Each row was made from one small tree. Brackets hold a mark, then the marks that hang from it, in the order of their numbers. Every link used is in the known rows. Write each row's tree.
(in the rows, 128 means zero)
Known rows
[Z995 Z85]: [178 125 140 138 142 150 130 134 119 152 100 114 137 135 147 118 130 108
 121 131 121 132 139 119 127 131 133  96 109 168 110 114 126 133 125 123
 158 102 135 161 140 126 147]
[Z461 [Z105 Z919] Z747]: [182 150 135 138 155  96 154 110 102 158 114 128 103 151 120 111 131 111
 104 124 119 117 152 114 130 135 114 128 124 181 116 112 134 141 148 121
 157 100 134 189 122  91 151]
[Z85 [Z51 Z528 Z746] Z984]: [252 142 125 155 133 131 104 116  74 139 104 123 102 136 169 120 126  99
 127 132 109 161 158 107 117 123 133 102 114 180 121 116 148 140 126  83
 175 129 111 176 121 123 146]
[Z85 [Z51 Z746] Z984]: [230 145 130 150 128 116 120 129  87 140  93 114  99 134 163 117 132  98
 120 133 118 155 160 112 105 123 141  99 119 167 115 117 157 129 123 103
 164 128  90 181 124 125 147]
[Z580 Z44 Z94 Z105]: [160 151 179 151 143 117 164 151 130 161  94 135 118 139 145 127 116 111
 107 137 103 118 135  97 142 145  90  89 125 139 118 104 150  94 107 101
 155 116 120 156 137 182 153]
[Z995 Z85 [Z580 Z105] Z984]: [171  95 158 148 146 163 148 139 108 161  85  88 137 140 156 141 124  99
 125 148 108 139 154 117 133 138 145  71 117 179 114 123 122 136 131 128
 135 114 153 140 125 114 150]
[Z305 Z44 [Z580 [Z94 Z995] Z105]]: [168 108 162 141 107  99 171 143 130 153  85 135 118 164 167 123 111 107
  96 116  80 131 139 103 159 128  86  76 143 138 156 123 119  95  94  74
 174 120 137 168 152 171 155]
[Z105 [Z919 [Z461 Z747]]]: [193 144 133 149 153 137 142 115 107 150 115 108 109 148 125 128 144 112
 100 110 125 110 139 113 143 133 132 134 129 164 116 114 135 115 120 121
 148 100 127 198 126  84 156]
[Z44 [Z305 [Z580 [Z94 [Z995 Z984]]]]]: [184 107 144 131 133  96 165 145 129 158 105 134 120 161 132 143 139  99
  89 120 101 147 175  92 143  94 115  92 149 143 166 160 106 102  96  91
 159 116 121 151 150 135 152]
[Z305 Z44]: [166 139 139 121 113 123 129 113 122 139  93 119 128 154 148 115 138 116
 132 141  98 133 138 119 141 134 108  96 118 166 116 118 129 125 124 109
 168 107 129 172 143 118 149]
[Z995 Z105 [Z984 [Z85 [Z51 Z528]]]]: [233 119 132 156 144 137  88 135  72 152  93 124 123 140 143 128 136  98
 138 160 127 141 163 103 130 136 139  85 121 215 127 122 123 163 146 122
 174  93 115 157 129 118 150]
[Z919 [Z461 Z105 Z747]]: [205 149 129 148 150 113 145 101 105 141 100 126 108 153 114  99 126 116
 122 115 118 106 149  93 124 136 110 117 121 154 130 116 128 118 146 125
 171  90 112 188 132  93 150]
[Z984 [Z85 [Z51 Z528 Z746]]]: [233 142 125 164 152 145 104 124  87 138  89 138 114 135 151 114 114 120
 122 139 113 161 153 110 115 138 124 111 118 170 130 106 152 160 124 100
 178 120 123 166 116 113 144]
[Z580 Z44 [Z94 [Z995 Z85]] Z105]: [180 123 182 151 134 123 158 165 138 171  85 130 121 125 151 124 103 100
  76 130  99 125 130 104 159 139  96  85 117 143 119 116 128 100 100  92
 146 110 125 165 144 196 142]
[Z580 Z44 [Z94 [Z995 Z85 Z984]]]: [190 128 168 138 130 125 136 152 137 165  89 115 122 118 152 145 115  94
  83 146 100 149 156 100 164 136 116  77 123 168 120 137 119 119 112  91
 134 115 124 167 152 159 147]
[Z984 Z85]: [165 146 148 146 148 130 124 138 109 153  92 124 126 141 131 118 126 122
 128 139 123 134 152 108 132 134 127 101 119 152 128 111 139 138 126 131
 166 105 121 156 132 113 145]
[Z85 Z984]: [185 145 146 138 128 118 127 133  98 153  98 110 117 145 149 122 136 100
 128 130 125 141 158 110 132 120 134  94 117 162 117 124 138 122 129 117
 160 116 109 168 137 123 148]
[Z919 Z461]: [190 141 140 148 142 155 130 124 111 140  98 117 121 147 128 115 137 117
 129 115 124 116 136 103 138 127 120 107 120 147 126 117 134 107 122 121
 162 105 115 179 142 118 148]
[Z105 Z919]: [170 143 143 139 146 141 142 136 104 156 116 117 116 142 133 128 146 108
 111 126 127 125 139 133 145 126 122 117 124 174 112 111 139 128 121 115
 149 109 141 177 127 117 149]
[Z51 [Z528 Z85] Z746]: [191 136 129 125 162 160 117 112 106 139 118 130 121 147 141 118 129 125
 121 117  96 143 137 112 118 135  94 105 112 172 135 121 126 135 119  93
 178 115 160 155 116 104 140]
[Z305 [Z580 Z44]]: [176 141 158 136 122 135 177 144 108 155 100 131 118 145 148 115 132 118
 114 147 117 117 145 103 138 133  94  86 130 153 122 113 144 114 114 102
 179 130 128 159 141 122 159]
[Z44 [Z305 [Z580 Z105]]]: [169 113 149 136 142 116 178 143 109 159 103 145 129 171 128 107 144 113
 110 121 121 116 146 101 123 112 105 100 135 134 146 125 129 100 106 106
 176 117 128 138 136 132 147]
[Z919 [Z461 Z747]]: [192 143 133 149 148 129 137 115 118 139 104 111 116 147 131 117 129 116
 123 114 113 117 141  98 128 134 127 119 123 148 127 117 128 110 123 129
 159  96 107 185 134  90 157]
[Z984 [Z85 [Z51 Z528]]]: [216 138 139 166 146 136 103 132  91 146  90 142 115 144 144 116 122 117
 134 146 122 142 154 107 123 135 123 112 115 171 130 106 136 151 130 119
 171 105 122 156 128 115 143]
[Z580 Z44 [Z94 [Z995 Z105]]]: [179 139 163 129 130 114 148 159 125 162 100 133 121 129 138 121 120 101
  93 136 105 109 140 100 157 125  96  83 128 177 119 123 117 102 114  93
 172 103 106 179 140 191 142]
[Z44 [Z305 [Z580 Z94 Z105]]]: [164 116 157 143 144 107 183 151 128 159  98 150 130 174 130 121 133 106
 102 113 107 119 150  87 117 112 107  99 147 122 156 124 134  91  99 101
 177 119 132 137 141 158 152]
[Z580 [Z94 Z995]]: [171 134 149 142 141 111 142 147 136 151 102 129 117 136 142 132 114 105
 101 113  96 138 146 106 145 112 109 100 127 143 139 127 116 103 108 101
 152 105 119 174 143 161 147]
[Z528 Z85]: [158 136 147 124 150 135 129 130 121 149 104 127 119 153 130 123 138 121
 123 127 115 122 138 114 116 135 107 103 119 162 132 127 117 114 124 130
 155  98 139 151 134 110 143]
[Z580 [Z44 Z305] Z94 Z105]: [166 149 172 133 145 104 165 147 138 166  94 154 122 150 121 117 135 111
  96 134 110 112 141  91 136 129  87 104 129 131 127 120 141  86 100 102
 158 119 114 143 134 178 140]
[Z44 [Z305 [Z580 [Z94 [Z995 Z105]]]]]: [181 100 140 120 132 103 167 159 125 160 109 148 132 164 128 118 141  98
  86 109 109 110 154  93 129  93 115  94 149 158 155 143  98  96 105  94
 193 109 121 157 143 167 143]
[Z580 Z94 Z105]: [157 136 162 157 152 117 154 148 129 153 100 128 123 149 142 125 117 105
 119 115 102 128 141 102 133 132 112  93 127 138 133 108 141  98 112 112
 158 104 126 151 135 172 152]
[Z984 [Z85 Z51]]: [195 142 147 160 142 119 112 143 103 148  78 133 113 140 142 118 127 116
 129 147 128 132 157 109 113 136 135 105 121 158 127 108 146 142 128 135
 158 106 101 160 129 120 148]
[Z461 Z747]: [168 142 139 136 147 106 143 116 118 146 116 118 121 145 140 118 126 111
 129 130 102 133 146 108 124 127 127 114 119 160 121 113 128 125 128 130
 154 100 108 172 130  99 160]
[Z995 [Z85 Z984]]: [194 126 143 140 125 136 119 140 104 158  95 101 127 142 158 121 134  98
 116 134 129 139 153 109 126 128 150  90 111 170 106 121 133 129 130 119
 155 113 125 164 143 124 143]
[Z105 [Z919 Z461]]: [192 141 139 150 147 164 137 133 105 148 105 113 113 148 124 125 149 112
 106 113 136 108 134 119 153 129 124 123 129 163 119 112 137 113 119 115
 153 106 135 193 132 113 147]
[Z746 [Z51 Z85 Z528]]: [206 123 134 169 148 161 109 111 128 133 102 135 129 141 173 119 123 117
 112 123 113 155 130 111 154 131  99 107 106 183 103  85 124 154 117  76
 184 110 144 163 124 111 150]
[Z44 [Z305 [Z580 Z94]]]: [168 125 141 133 139 114 171 146 132 153 109 149 130 172 128 122 140 110
 108 112 111 124 158  90 115 106 117 109 145 135 156 131 125 100 105 105
 183 122 133 142 146 138 151]
[Z35 Z994]: [181 138 149 139 154 155 126 154 117 145 109 127 117 142 152 116 129 109
 134 134 123 142 148 126 120 135 123  93 125 163 125 123 125 127 127 122
 167 118 123 163 147 130 133]
[Z995 Z85 Z984]: [185 120 140 138 139 150 122 130 112 155 102  98 136 131 144 136 136  97
 123 142 119 148 153 116 138 131 142  84 114 183 112 127 122 142 131 121
 142 103 138 157 144 111 153]
[Z51 Z85]: [188 133 133 156 146 151 133 130 123 141 105 120 132 144 150 111 119 113
 115 121 114 143 137 115 134 129 115 102 119 159 106 104 133 141 125 106
 171 114 135 163 132 107 146]
[Z35 [Z994 [Z746 Z51]]]: [163 136 161 140 142 165 129 128 135 133  85 135 117 136 168 115 129 107
 129 143 127 147 140 126 129 123 138  88 114 174 124 105 135 126 113 120
 171 133 117 178 143 129 141]
[Z580 [Z44 Z305] [Z94 [Z995 Z105]]]: [183 132 155 113 132 100 150 154 138 163  98 148 127 141 119 113 140 102
  79 135 113 107 148  95 147 108  99  99 132 168 125 139 106  96 109  93
 176 103 103 163 138 190 132]
[Z746 [Z51 [Z85 Z984] Z528]]: [221 126 137 169 136 144  97 111 113 141  95 123 121 148 184 128 127 107
 111 128 121 164 142 108 153 127 116  98 110 184  95  93 130 152 123  74
 186 116 129 168 127 107 146]

Write each row's tree
[191 128 152 136 140 131  91 113 108 149  99 134 107 154 161 138 147 116
 117 134 123 136 147 105 132 132 105  98 111 188 127 120 115 126 119  97
 172 101 132 158 125 112 144]
[Z746 [Z51 [Z528 [Z85 Z984]]]]
[227 134 114 158 154 174 123 108 113 132 116 123 130 137 160 109 108 117
 111 112  97 170 133 115 140 130 103 107 113 171 107  97 142 163 122  69
 189 130 155 166 118 101 144]
[Z51 Z85 Z528 Z746]
[173 114 150 138 145 124 183 146 103 168 111 143 122 172 125 117 155 110
  89 118 132 113 142 115 135 116 105 114 144 146 136 122 136 106  99 101
 165 119 148 152 125 122 148]
[Z44 [Z305 [Z580 [Z105 Z919]]]]
[237 139 125 153 142 147 117 114  97 131 110 135 109 131 159 115 125 110
 130 127  98 157 144 114 115 125 116 113 113 177 122 105 143 143 122  88
 177 119 122 173 116 124 147]
[Z85 [Z51 Z528 Z746]]
[196 135 142 127 141 137 104 121  95 156 106 124 112 161 145 127 139 112
 126 127 117 135 151 103 125 131 112  95 111 178 131 135 114 120 130 108
 163 107 142 149 129 105 138]
[Z51 [Z528 [Z85 Z984]]]
[209 142 139 158 148 129 117 134  96 138  83 131 110 129 146 115 121 116
 117 139 119 152 154 115 104 138 134 107 122 159 129 101 162 154 126 116
 171 124 104 169 122 118 146]
[Z984 [Z85 [Z51 Z746]]]
[179 138 166 142 122 114 180 158 127 160  96 138 110 139 153 130 112 109
  83 130  98 125 148  95 153 123  89  83 140 135 143 128 127  96  97  83
 176 130 126 169 148 161 154]
[Z305 [Z580 Z44 [Z94 Z995]]]
[238 111 136 156 131 143 110 135 106 149  98 133 115 128 160 114 116  98
 105 129 107 146 141 115 137 121 123 107 105 178 120 123 102 138 116  98
 154  96 128 170 133 138 138]
[Z94 [Z995 [Z85 [Z51 Z528]]]]
[191 130 138 164 139 170 123  94 134 129  91 134 136 138 172 112 113 113
 117 131 110 155 127 110 156 118 121 100 102 178 102  84 134 149 115  84
 181 128 150 170 133 108 149]
[Z994 [Z746 [Z51 Z85 Z528]]]
[170 135 180 155 134 120 192 162 120 164  93 141 117 150 155 127 114 110
 104 133 103 110 137  90 141 141  82  77 141 132 136 105 149  90 102  91
 176 130 137 150 144 172 161]
[Z305 [Z580 Z44 Z94 Z105]]
[164 117 158 145 149 111 190 155 120 170 105 145 122 177 127 134 146 106
  83 107 122 114 150 102 131 116 111 114 152 140 148 122 135  95  96  94
 167 121 152 148 129 150 149]
[Z44 [Z305 [Z580 Z94 [Z105 Z919]]]]
[163 150 175 136 152 112 173 153 132 175 100 151 116 151 119 130 148 110
  74 128 124 109 141 104 147 132  91 118 139 146 121 118 146  93  96  95
 149 119 133 157 123 172 142]
[Z580 [Z44 Z305] Z94 [Z105 Z919]]
[211 139 132 124 149 137 107 111  91 146 109 119 109 150 151 121 131 114
 119 121 107 152 151 105 118 134 110  98 113 180 132 130 132 131 124  88
 175 120 146 158 119 104 139]
[Z51 [Z528 [Z85 Z984]] Z746]
[222 136 141 131 136 115 114 129  93 141  87 119  92 143 159 124 136 106
 113 132 116 142 156 112  88 134 133  99 122 173 132 130 143 123 125 112
 158 123 108 170 121 115 139]
[Z528 [Z85 [Z51 Z746] Z984]]
[221 139 129 152 138 143 129 124 105 142 100 106 121 135 163 114 117 106
 108 121 113 167 150 115 127 129 131  96 120 163 107 106 157 147 125  80
 178 137 122 176 122 103 142]
[Z51 [Z85 Z984] Z746]
[199 132 156 159 131 160 116 131 129 139  68 123 118 139 191 116 121  97
 110 144 135 167 149 121 132 125 156  78 118 174 106 104 139 141 118  98
 177 151 115 179 143 112 131]
[Z35 [Z994 [Z746 [Z51 [Z85 Z984]]]]]
[156 137 184 152 152 143 182 158 121 172  89 120 113 141 145 146 125 112
  95 143 109 107 142 115 154 142 101  97 136 160 111  98 146 106 110 102
 149 130 157 160 113 154 151]
[Z995 [Z580 Z44 Z94 [Z105 Z919]]]
[173 146 167 143 130 129 182 154 122 155  98 134 119 149 151 129 123 115
 108 137 105 121 148  92 137 135  96  84 141 142 134 112 143 102 111  96
 184 132 134 158 149 147 164]
[Z305 [Z580 Z44 Z94]]
[176 129 157 127 153 178 106 117 132 139  87 151 113 151 166 120 131 117
 128 138 121 140 134 118 122 132 117  89 109 187 135 120 110 128 111 108
 175 125 149 157 136 112 130]
[Z35 [Z994 [Z746 [Z51 [Z528 Z85]]]]]
[201 133 171 161 134 158 186 153  95 169  91 123 104 155 138 119 143 116
  81 125 133  90 125 109 165 148  89  99 143 145 124 102 154  91 101  92
 170 126 145 181 132 132 154]
[Z305 [Z580 Z44 [Z105 [Z919 Z461]]]]
[159 132 152 128 142 158 117  99 127 137  92 143 121 151 151 121 134 122
 124 136 112 128 128 109 134 122 112 100 102 184 129 111 121 123 111 108
 169 112 152 158 128 112 148]
[Z994 [Z746 [Z51 [Z528 Z85]]]]
[176 104 143 138 143 169 137 133 112 153  94  87 139 139 152 146 131 101
 132 152 113 144 164 121 130 129 154  80 117 189 116 130 117 146 137 131
 143 116 158 148 129  89 154]
[Z995 Z85 Z580 Z984]
[215 107 137 147 129 145 116 149 105 149  91 119 131 136 156 108 138  91
 120 142 131 111 135 116 108 130 151  90 114 204 102 107 119 140 138 131
 170  92 115 168 137 149 142]
[Z995 [Z85 Z51] Z105]
[169 154 156 123 141 114 154 144 144 158  99 149 125 146 117 124 142 116
 101 139 113 121 153  94 131 121  96 111 130 140 124 129 134  97 108 101
 166 121 115 147 137 161 141]
[Z580 [Z44 Z305] Z94]
[178 117 139 130 136 129 141 148 101 162 117 118 119 136 133 122 143  97
  91 119 126 113 135 131 163 113 119 107 128 196 113 120 110 126 120 106
 163  92 130 192 126 144 139]
[Z94 [Z995 [Z105 Z919]]]
[211 133 141 164 124 156 111  96 117 138  85 121 127 141 183 119 118 102
 116 137 119 162 142 104 152 114 139  92 105 182  97  95 140 145 121  79
 181 139 135 173 131 106 146]
[Z994 [Z746 [Z51 [Z85 Z984] Z528]]]
[162 142 159 125 145 134 167 146 141 159  91 136 128 148 123 134 139 118
 106 148 105 116 162  99 123 119 108 105 133 146 123 127 128 103 112 113
 165 132 131 138 122 142 138]
[Z995 [Z580 [Z44 Z305] Z94]]
[171 125 184 153 125 107 195 167 127 170  89 144 109 144 155 123 106 110
  82 127  94 121 139  94 158 132  80  76 142 128 146 121 133  84  91  77
 170 126 124 162 146 184 155]
[Z305 [Z580 Z44 [Z94 Z995] Z105]]
[241 137 116 159 142 156 113 110  94 141 110 112 124 142 170 114 111 107
 110 118 104 175 148 108 139 129 119  98 112 176 106 105 147 159 123  62
 190 140 145 171 123 101 141]
[Z51 [Z85 Z984] Z528 Z746]
[178 133 153 130 131 142 105  99 114 145  83 130 113 153 164 128 139 111
 119 140 122 139 144 100 135 119 131  90 102 187 127 117 128 120 116 103
 169 123 140 161 131 109 143]
[Z994 [Z746 [Z51 [Z528 [Z85 Z984]]]]]
[239 140 136 158 122 121 104 123  83 148  97 125 103 144 167 125 130  96
 135 139 120 147 159 104 123 121 135 101 117 178 117 121 128 130 130 103
 165 114 108 168 132 126 144]
[Z85 [Z51 Z528] Z984]
[159 115 162 156 165 149 147 145  90 174  83  94 121 146 134 155 134 110
 111 155 127 137 166 125 151 142 137  90 135 178 126 113 142 147 128 128
 136 118 159 151 107  90 150]
[Z995 [Z580 [Z105 Z919]] [Z984 Z85]]
[161 118 159 145 119 118 177 142 117 161  93 129 116 176 161 134 131 110
  95 120  99 119 139 112 150 141 103  91 150 159 135 105 143 108 103  81
 174 124 164 171 142 150 160]
[Z305 Z44 [Z580 Z94 [Z105 Z919]]]
[184 130 152 157 146 178 126 130 143 129  78 133 126 136 180 112 115 108
 112 137 125 157 133 129 131 132 139  88 117 169 109  95 134 146 115 103
 179 143 130 174 142 114 133]
[Z35 [Z994 [Z746 [Z51 Z85]]]]
[183 114 159 124 126 139 149 146 103 165  95 100 122 123 141 141 134 100
 110 169 107 120 159 114 163 124 113  65 127 203 115 139 102 129 133 108
 157 112 118 169 122 128 146]
[Z94 [Z995 Z105 [Z580 Z44] Z984]]
[168 133 146 158 133 155 136 108 146 131  80 128 134 133 166 113 121 112
 107 132 118 147 131 115 143 117 135  98 108 168 100  89 144 139 114 101
 172 131 130 176 133 112 150]
[Z994 [Z746 [Z51 Z85]]]
[169 122 172 124 136 118 175 148 128 166  87 136 117 141 122 114 130 116
  88 148 105 113 145 107 155 115  87  98 124 139 124 135 113  97 101 101
 152 125 117 145 112 147 131]
[Z94 [Z995 [Z580 [Z44 Z305] Z105]]]
[183 115 139 127 138 127 131 141  93 165 116 103 115 131 135 139 149  88
  93 134 125 130 150 126 169 115 127  92 131 212 118 137 108 133 128 106
 147  93 125 191 129 128 149]
[Z94 [Z995 [Z105 Z919] Z984]]
[203 134 141 134 148 131 122 129 106 136  95 132 103 143 144 118 135 118
 114 126 110 136 143 119  90 136 114 105 120 169 132 119 136 126 121 114
 160 110 119 166 119 118 140]
[Z528 [Z85 [Z51 Z746]]]
[190 104 137 129 141 160 125 143  95 168 110  92 138 135 142 140 151  86
 104 139 138 126 147 130 147 133 154  89 123 228  99 122 120 153 140 120
 150  93 149 176 133 117 152]
[Z995 Z85 [Z105 Z919] Z984]
[172 134 176 148 128 129 187 150 106 163  95 137 117 147 151 112 126 115
 109 142 112 113 134 102 146 143  85  76 132 139 128 107 149 102 106  99
 175 125 127 155 138 147 159]
[Z305 [Z580 Z44 Z105]]
[163 121 180 151 144 153 169 159 136 169  75 115 132 136 156 134 106 109
 102 146 100 114 141 105 136 146 118  80 120 158 107 104 133 112 116 112
 152 126 156 141 126 163 144]
[Z995 Z85 [Z580 Z44 Z94 Z105]]
[175  93 137 132 144 181 145 150 105 166 101  92 141 144 142 132 146  98
 107 140 133 101 143 132 133 127 158  95 123 220  95 107 113 149 138 129
 166 107 173 167 114 114 142]
[Z995 Z85 [Z105 Z919] Z580]
[169 127 145 131 110 120 160 130 129 144  91 130 126 172 163 131 129 113
 120 126  90 131 149 102 136 130 108  86 141 153 142 119 131 113 112  90
 186 125 147 164 155 141 160]
[Z305 Z44 [Z580 Z94]]
[177 147 160 119 135  96 153 146 148 161 100 150 116 138 119 121 133 113
  81 132 105 123 154  97 149 112  88 112 133 136 132 140 119  93  94  89
 158 116 105 159 140 173 135]
[Z580 [Z44 Z305] [Z94 Z995]]
[175 126 153 136 157 147 103 113 124 140 104 143 116 153 151 131 145 126
 122 128 111 131 132 104 132 136  90 105 105 185 127 109 111 129 114 102
 173  92 147 153 124 116 147]
[Z746 [Z51 [Z528 Z85]]]
[163 117 158 144 114 112 170 135 128 150  87 135 127 175 166 126 119 111
 117 122  88 124 139 100 139 140  98  75 142 141 145 111 140 100 106  89
 182 121 147 155 152 157 160]
[Z305 Z44 [Z580 Z94 Z105]]
[193  98 140 131 128 159 128 146  97 162  87  83 142 149 158 126 137  92
 125 148 130 118 160 114 117 122 170  75 117 208 100 120 114 140 149 132
 175 112 140 157 129 123 136]
[Z995 [Z85 Z984] Z105 Z580]
[172 115 155 137 112 120 168 127 107 149  89 127 126 171 164 111 128 115
 121 136  97 125 135 110 140 139  96  79 132 152 136 112 136 111 112  96
 180 118 140 160 145 128 156]
[Z305 Z44 [Z580 Z105]]
